Known rows, with every way that one mark hangs from another
K_337[K_448]: 6, 4, 4, -8, -1, 7, 0, -3, -10, 2, 8, 0, -5, 7, -1, 7, 2, 12, -23, 5
K_558[K_337[K_448[K_49 K_803]]]: -29, 14, 13, -14, 22, -12, 0, -13, -30, 15, 23, -10, 13, -2, -14, 7, -8, 31, -40, 54
K_448[K_49 K_337 K_803]: -27, 6, 3, -3, -26, -16, 17, 2, -5, 12, 11, -7, 27, 3, -30, -4, -14, 8, 2, 36
K_605[K_448[K_49] K_948[K_41 K_548]]: -23, -18, -10, 1, 10, 18, -4, 7, 1, -13, 14, 4, -53, -14, 5, -19, 27, 11, -4, 16
K_548[K_948[K_41 K_558[K_337[K_448]]]]: -19, -3, 5, 10, 37, 0, -6, -15, -8, -9, 6, 14, -23, 5, -5, 21, 28, 47, -39, 7
K_948[K_41 K_548 K_558[K_337[K_448]]]: -29, 5, 8, -3, 46, 12, -21, -9, 4, -23, 16, 17, -45, -10, 2, -5, 26, 43, -65, -2
K_137[K_558]: 5, 6, 2, -7, 13, 1, 9, 1, 12, 8, 0, 11, -2, -8, 1, -22, 8, 3, -2, 15
K_948[K_548 K_558[K_337]]: -39, 8, 8, -6, 42, 0, -17, -3, 3, -13, 13, 20, -19, -33, 2, 10, 16, 24, -36, -5
K_448[K_49 K_337]: -25, 8, -15, 5, -33, -12, 7, 4, -2, -1, 25, -7, 26, 12, -20, 0, -7, 13, 4, 7
K_558[K_337[K_448[K_803]] K_948[K_548]]: -35, 7, 28, -10, 31, 6, -3, -26, -49, 15, -7, 2, -37, -8, 2, 5, 6, 25, -51, 37
K_548[K_948[K_41 K_558[K_337]]]: -25, -7, 0, 20, 39, -8, -6, -12, 2, -10, -2, 13, -21, -2, -2, 14, 27, 35, -14, 2
K_548[K_948[K_41]]: -1, -15, -3, 20, 3, 2, 6, -7, 4, -8, -16, 6, -23, 23, -3, -3, 20, 13, 8, -3
K_605[K_448[K_49 K_337 K_803] K_948]: -28, -6, -1, -8, -26, -5, 19, 9, -12, 19, 11, -10, -2, -17, -27, 5, -3, 6, 14, 57
K_605[K_448[K_49] K_948]: -14, -10, -12, -4, -3, 4, 4, 9, -13, 7, 21, -5, -9, -20, 2, 8, 9, 2, 14, 29
K_605[K_448[K_49] K_948[K_41]]: -9, -18, -15, 6, 2, 9, 2, 6, -3, -4, 16, -7, -32, -6, 4, -13, 18, 8, 9, 27
K_337[K_448[K_803]]: 3, 4, 21, -18, 5, 3, 10, -5, -12, 14, -6, 0, -3, -3, -11, 4, -5, 6, -25, 36
K_548[K_948]: -6, -7, 0, 9, -1, -3, 10, -3, -6, 4, -11, 8, 0, 8, -6, 20, 11, 6, 13, -1
K_137[K_558[K_948[K_41]]]: 6, -6, 1, 13, 15, 8, 9, -18, -9, 6, -14, 7, -33, 9, 16, -41, 19, 7, -5, 17
K_605[K_948[K_558]]: -13, -7, -5, 0, 16, -5, 11, 9, 8, 2, -10, 17, -5, -46, 9, 17, 13, -2, -25, 12
K_448[K_49 K_803]: -14, 2, 9, -9, 3, -11, 11, -2, -8, 11, 5, -2, 20, -10, -10, -5, -10, -1, 0, 39
K_605[K_948[K_41]]: -5, -16, -12, 16, 7, 2, 9, 3, 8, -4, -18, -2, -35, -6, 8, -14, 15, 2, -22, 15
K_605[K_948]: -9, -7, -10, 5, 2, -2, 13, 7, -1, 7, -14, 0, -12, -21, 6, 7, 7, -6, -16, 17
K_137[K_558[K_337 K_948]]: -19, 8, 3, 6, 31, -5, 1, -22, -28, 20, 0, 1, -14, -5, 12, -14, 9, 20, -15, 28

Rows
-38, 3, 5, 7, 25, 3, -14, -21, -36, 2, -2, 3, -33, -5, 12, 1, 11, 19, -26, 3 | K_558[K_337 K_948[K_548]]
-27, 0, 6, 10, 30, 16, -16, -27, -37, -9, 2, -1, -61, 17, 12, -12, 22, 38, -55, 5 | K_558[K_337[K_448] K_948[K_41 K_548]]
-34, -1, 4, 5, 49, 5, -22, -6, 13, -24, 8, 17, -42, -17, 4, -12, 25, 31, -40, -6 | K_948[K_41 K_548 K_558[K_337]]
-18, -14, 18, -17, 15, 18, 8, 8, -4, 11, -14, 8, -50, -37, -5, 0, 14, -7, -2, 40 | K_605[K_448[K_803] K_948[K_548]]
-13, 1, 2, 14, 22, 6, -10, -30, -42, 2, 4, -13, -39, 25, 11, -7, 13, 36, -42, 16 | K_558[K_337[K_448] K_948[K_41]]
-33, -5, 2, 18, 31, 8, -17, -24, -26, -10, -6, -1, -56, 9, 14, -19, 20, 25, -31, 1 | K_558[K_337 K_948[K_41 K_548]]
-19, 8, 4, 4, 17, 1, -7, -26, -51, 13, 8, -10, -16, 9, 9, 14, 4, 28, -36, 18 | K_558[K_337[K_448] K_948]
-26, 7, -5, 1, 35, -6, -14, -11, -9, -14, 37, 3, -5, -4, -1, -1, 15, 46, -50, 17 | K_948[K_41 K_558[K_337[K_448[K_49]]]]
-16, 12, 26, -12, 35, -1, 12, -27, -41, 34, -7, 1, -18, -7, 1, -10, 5, 27, -40, 63 | K_137[K_558[K_337[K_448[K_803]] K_948]]
-6, -15, 1, 15, 18, 0, 6, -4, 13, -13, -11, 21, -17, -3, 0, 9, 27, 16, 1, -8 | K_548[K_948[K_41 K_558]]
-30, -7, -8, 15, 42, -7, -2, -3, 8, -6, -4, 7, -31, -30, 9, 2, 22, 24, -44, 20 | K_605[K_948[K_41 K_558[K_337]]]
-32, 8, 9, 0, 25, 11, -13, -23, -46, 2, 7, 2, -38, 1, 9, 8, 13, 30, -50, 7 | K_558[K_337[K_448] K_948[K_548]]
-9, 6, 13, -18, 2, -4, 10, -4, -19, 13, 14, -2, 16, -4, -12, 2, -7, 10, -23, 44 | K_337[K_448[K_49 K_803]]
-19, -4, -3, 23, 25, -1, -11, -27, -32, 0, -4, -13, -34, 18, 13, -14, 11, 24, -18, 11 | K_558[K_337 K_948[K_41]]
-33, 14, 12, -13, 41, 7, -16, -6, -7, -11, 20, 20, -23, -25, -1, 16, 18, 35, -60, 1 | K_948[K_548 K_558[K_337[K_448]]]
-13, 0, 9, -3, 17, 13, 6, -12, -13, 7, -10, 20, -33, -13, 15, -27, 18, 2, -12, 7 | K_137[K_558[K_948[K_548]]]
-13, -13, 3, 14, 11, 16, -5, -16, -16, -12, -14, 8, -53, 9, 16, -26, 20, 7, -15, -9 | K_558[K_948[K_41 K_548]]
-14, 1, 0, 16, 36, 1, -2, -25, -19, 9, -5, -1, -37, 10, 14, -35, 19, 27, -19, 26 | K_137[K_558[K_337 K_948[K_41]]]
-30, 11, -3, 4, 13, -7, -6, -25, -59, 11, 27, -13, 3, 9, 8, 13, 1, 33, -37, 25 | K_558[K_337[K_448[K_49]] K_948]
-11, -22, -2, 3, 15, 26, -6, 7, 8, -13, -6, 6, -73, -13, 6, -16, 30, 6, -5, 8 | K_605[K_448 K_948[K_41 K_548]]
-36, 9, -1, -2, 28, -14, -2, -11, -25, 0, 31, 13, 18, -10, -8, 40, 16, 44, -32, 17 | K_548[K_948[K_558[K_337[K_448[K_49]]]]]
-20, 8, 23, -4, 24, -3, 3, -29, -53, 25, -6, -10, -16, 0, -1, 11, -2, 23, -38, 48 | K_558[K_337[K_448[K_803]] K_948]
-34, 8, 8, 1, 37, 5, -6, -20, -24, 10, -1, 13, -36, -12, 12, -21, 19, 21, -28, 17 | K_137[K_558[K_337 K_948[K_548]]]
-40, -4, 4, -9, 43, 11, -15, 5, -3, -4, 12, 16, -48, -52, 4, 19, 27, 21, -24, 15 | K_605[K_448 K_948[K_548 K_558[K_337]]]
-44, -8, -5, 10, 50, 3, -10, 0, 12, -16, -6, 18, -53, -38, 11, -4, 31, 26, -57, 11 | K_605[K_948[K_41 K_548 K_558[K_337]]]
-35, 11, 29, -23, 48, 3, -7, -8, -9, 1, 6, 20, -21, -34, -8, 13, 12, 30, -61, 30 | K_948[K_548 K_558[K_337[K_448[K_803]]]]
-26, 4, 26, -10, 38, -9, 8, -14, -20, 15, -5, 16, -1, -19, -15, 39, 13, 34, -34, 39 | K_548[K_948[K_558[K_337[K_448[K_803]]]]]
-17, 3, 22, -7, 46, -1, -4, -15, -4, 0, 3, 6, -23, -11, -8, -3, 10, 35, -53, 39 | K_948[K_41 K_558[K_337[K_448[K_803]]]]
